Each row was made from one small tree. The marks that hang from a mark follow it in brackets, in the order of their numbers. Every link used is in the known rows. Write each row's tree.
Known rows
Z734{Z284{Z509{Z66} Z797} Z912}: [  5  24  27 -27 -72  13  26   7  43 -46  11 -13  13   1  26 -49   6 -20
 -20]
Z284{Z509 Z797}: [ 15 -12  15  17 -55  28   7  -9 -43 -10  56 -10  16 -49 -13  18 -18 -34
  -1]
Z66{Z284{Z509 Z734{Z912} Z797}}: [  7  14  25  -4 -23  50 -10  17 -14  -8  24 -21  -1 -18   0  31  25 -25
  -5]
Z404{Z185{Z797}}: [  4  31 -23   5 -24 -67  23 -28 -14   4  -4 -49 -36  -9 -33  23  17  18
 -34]
Z185{Z797{Z284{Z509 Z734{Z912}}}}: [ 11  -8 -17  -4 -26  28   9  20  -2   6   0 -33 -15 -10 -27   4  -9  14
 -47]
Z734{Z284{Z509{Z66 Z127} Z797} Z912}: [ 13  16  21 -27 -73   9  39   5  43 -46   3 -14  13   1  36 -53   6 -21
 -20]
Z509{Z66{Z284{Z734 Z797{Z185}}} Z127{Z470{Z579}}}: [ 17 -14 -25  11 -68 -22 -26  15  -1  16 -47 -19 -44 -17  56  19  18  24
  10]
Z797{Z185}: [ -3  30 -15  -8 -61 -34 -20  -3 -24  -6  21 -41 -41  -3 -18 -11  -1  -9
 -37]
Z734{Z284{Z509{Z66} Z797{Z185}} Z912}: [  2  39  23 -33 -70   9  26  12  42 -44  16 -31  23  13  32 -49   1 -23
 -30]
Z404{Z185{Z797{Z284{Z509{Z66 Z127}}}}}: [ -5   1 -39  19 -35 -57  41 -26  -7  -3 -20 -44 -12   4 -10  13  13  20
 -35]
Z185{Z797{Z284{Z509{Z66 Z127{Z470{Z579}}} Z734}}}: [ 10 -32 -35  12 -49  19  -1  21 -15  23 -24 -21 -26 -13 -10  21 -23  29
 -34]
Z66{Z284{Z509{Z127{Z470}} Z734{Z912} Z797}}: [ 23  13  15 -16 -27  51  -2  19 -21  -1   2 -19  -8 -13  17  35  15 -22
   1]
Z284{Z734 Z797}: [ 45  41  29   0   1  29 -15  19 -36  -1  54 -33 -12 -63  -1   7  41 -19
 -19]
Z734{Z284{Z509{Z66 Z127} Z797{Z185}} Z912}: [  9  30  16 -34 -70   5  38  10  42 -45   8 -31  21  12  43 -54   1 -23
 -31]
Z185{Z797{Z284{Z509{Z66 Z127{Z470}} Z734}}}: [ 18 -22 -35   5 -44  22   6  15  -7  13 -24 -19 -22 -10  -3   9 -15  22
 -30]
Z509{Z66{Z284} Z127}: [ -5 -43 -29  29 -87 -51  -9 -21  30 -20 -45   5 -56 -12  34 -25  40  18
  11]
Z66{Z284{Z797} Z509{Z127{Z470{Z579}}}}: [  7 -30  -6 -14 -70  -7 -30 -19 -76  19  -9  18 -14  17 -24  51 -28 -21
  21]
Z734{Z284{Z509{Z66 Z127}} Z912}: [ -6   5   9 -20 -92  -4  34   1  47 -45 -16   3 -21  13  27 -64  -2 -13
 -27]
Z284{Z509{Z66 Z127{Z470}} Z734{Z912} Z797{Z185}}: [ 38  29  22  -7 -18  36  24  45   9   0  31 -50  20 -56  79  -9   2 -18
 -23]
Z912{Z734{Z284}}: [ 57  46  28 -15 -48   7 -31 -28 -34 -38 -14   5 -77   4 -23 -24   2   6
 -22]
Z185{Z797{Z284{Z509{Z66 Z127{Z470}} Z734{Z912}}}}: [ 20 -15 -28  -5 -37  21  12  23   7  10 -25 -29 -20 -11   2   0 -12  25
 -36]

Write each row's tree
[-18  -2 -35   2 -70  12   2   6 -44 -12  12 -35  10  32 -16  -6 -26 -20
 -49]	Z797{Z185 Z284{Z509}}
[ 25  34  28  10 -10  57   2  26 -48   1  79 -40  25 -52  16  20  -5 -41
 -32]	Z284{Z509 Z734 Z797{Z185}}
[  3  45 -16 -25 -21  12  -4  37 -17 -11   9 -65  -8  21  -1 -26  20  -7
 -68]	Z797{Z185 Z284{Z734{Z912}}}
[  9  10  -5  -4 -88   8  20 -15  -3 -35  13  -4  17  13  30 -29  -9 -29
 -19]	Z734{Z284{Z509{Z66 Z127} Z797{Z185}}}
[  -1  -44  -39   19 -104  -45  -27   -5    5   11  -72    7  -73   -7
   37   10    6   34   20]	Z509{Z66{Z284} Z127{Z470{Z579}}}
[ 19  27  10 -22 -25  46  -3  24 -22   1   6 -37   1  -3  24  36  11 -24
 -10]	Z66{Z284{Z509{Z127{Z470}} Z734{Z912} Z797{Z185}}}
[  -8  -56  -21   37 -108  -13    2   -6  -17    7  -16   21  -47  -38
   22    3  -39    4    5]	Z284{Z509{Z66 Z127{Z470{Z579}}}}
[ 25  19  28   7 -12  30  30  39  18 -13  51 -54  27 -61  70 -23  17 -22
 -33]	Z284{Z509{Z66 Z127} Z734{Z912} Z797{Z185}}
[ 22  12   3 -26 -32  17 -27   0 -71  17   7  -1  -5  17   3  41  -9 -32
   1]	Z66{Z284{Z734 Z797{Z185}} Z509{Z127{Z470}}}
[ 70  53  37 -20 -35  17 -28 -25 -38 -38  -1  -7 -52  -5 -17 -17   7   1
 -17]	Z912{Z734{Z284{Z797}}}
[ 19 -17 -15   6 -64 -20 -19  20  14  12 -52 -16 -49 -26  55  11  25  28
  13]	Z509{Z66{Z284{Z734{Z912} Z797}} Z127{Z470{Z579}}}
[-16 -39 -10  -1 -78 -24 -22 -35 -54  -2  -9  33 -38  26 -34  16 -12 -24
   6]	Z66{Z284 Z509{Z127}}
[ 18  37  11 -44 -74  10  34  14  35 -36  -6 -29  15  16  48 -44  -9 -20
 -24]	Z734{Z284{Z509{Z66 Z127{Z470}} Z797{Z185}} Z912}
[ 56  41  34  -5 -47  20 -21 -22 -27 -40   4  -8 -34  -2   6 -20  -8  -2
 -19]	Z912{Z734{Z284{Z509{Z66} Z797{Z185}}}}
[ -6   1  -2   2 -57  23 -18  -9 -33  -9  20 -23   7   8 -12  41   1 -27
   1]	Z66{Z284{Z509 Z797{Z185}}}
[ -5  -5   7   0 -42  32  -3  11 -10  -8  -4  -4 -37  -5   2  16  18 -18
 -13]	Z66{Z284{Z509{Z127} Z734{Z912}}}
[ 13  -1  23   5 -30  35  28  27  -9  -7  30  -9 -35 -52  17 -17  -1 -23
 -37]	Z284{Z509{Z127} Z734{Z912}}
[ 70  42  25 -16 -52  22 -17 -20 -34 -32 -15  -5 -40   1  19 -15 -18   1
 -12]	Z912{Z734{Z284{Z509{Z66 Z127{Z470}} Z797{Z185}}}}
[ -9  15 -23   4 -40  36   0  25 -47  -6  23 -38   7  18  -3  -4 -12 -23
 -60]	Z797{Z185 Z284{Z509 Z734}}
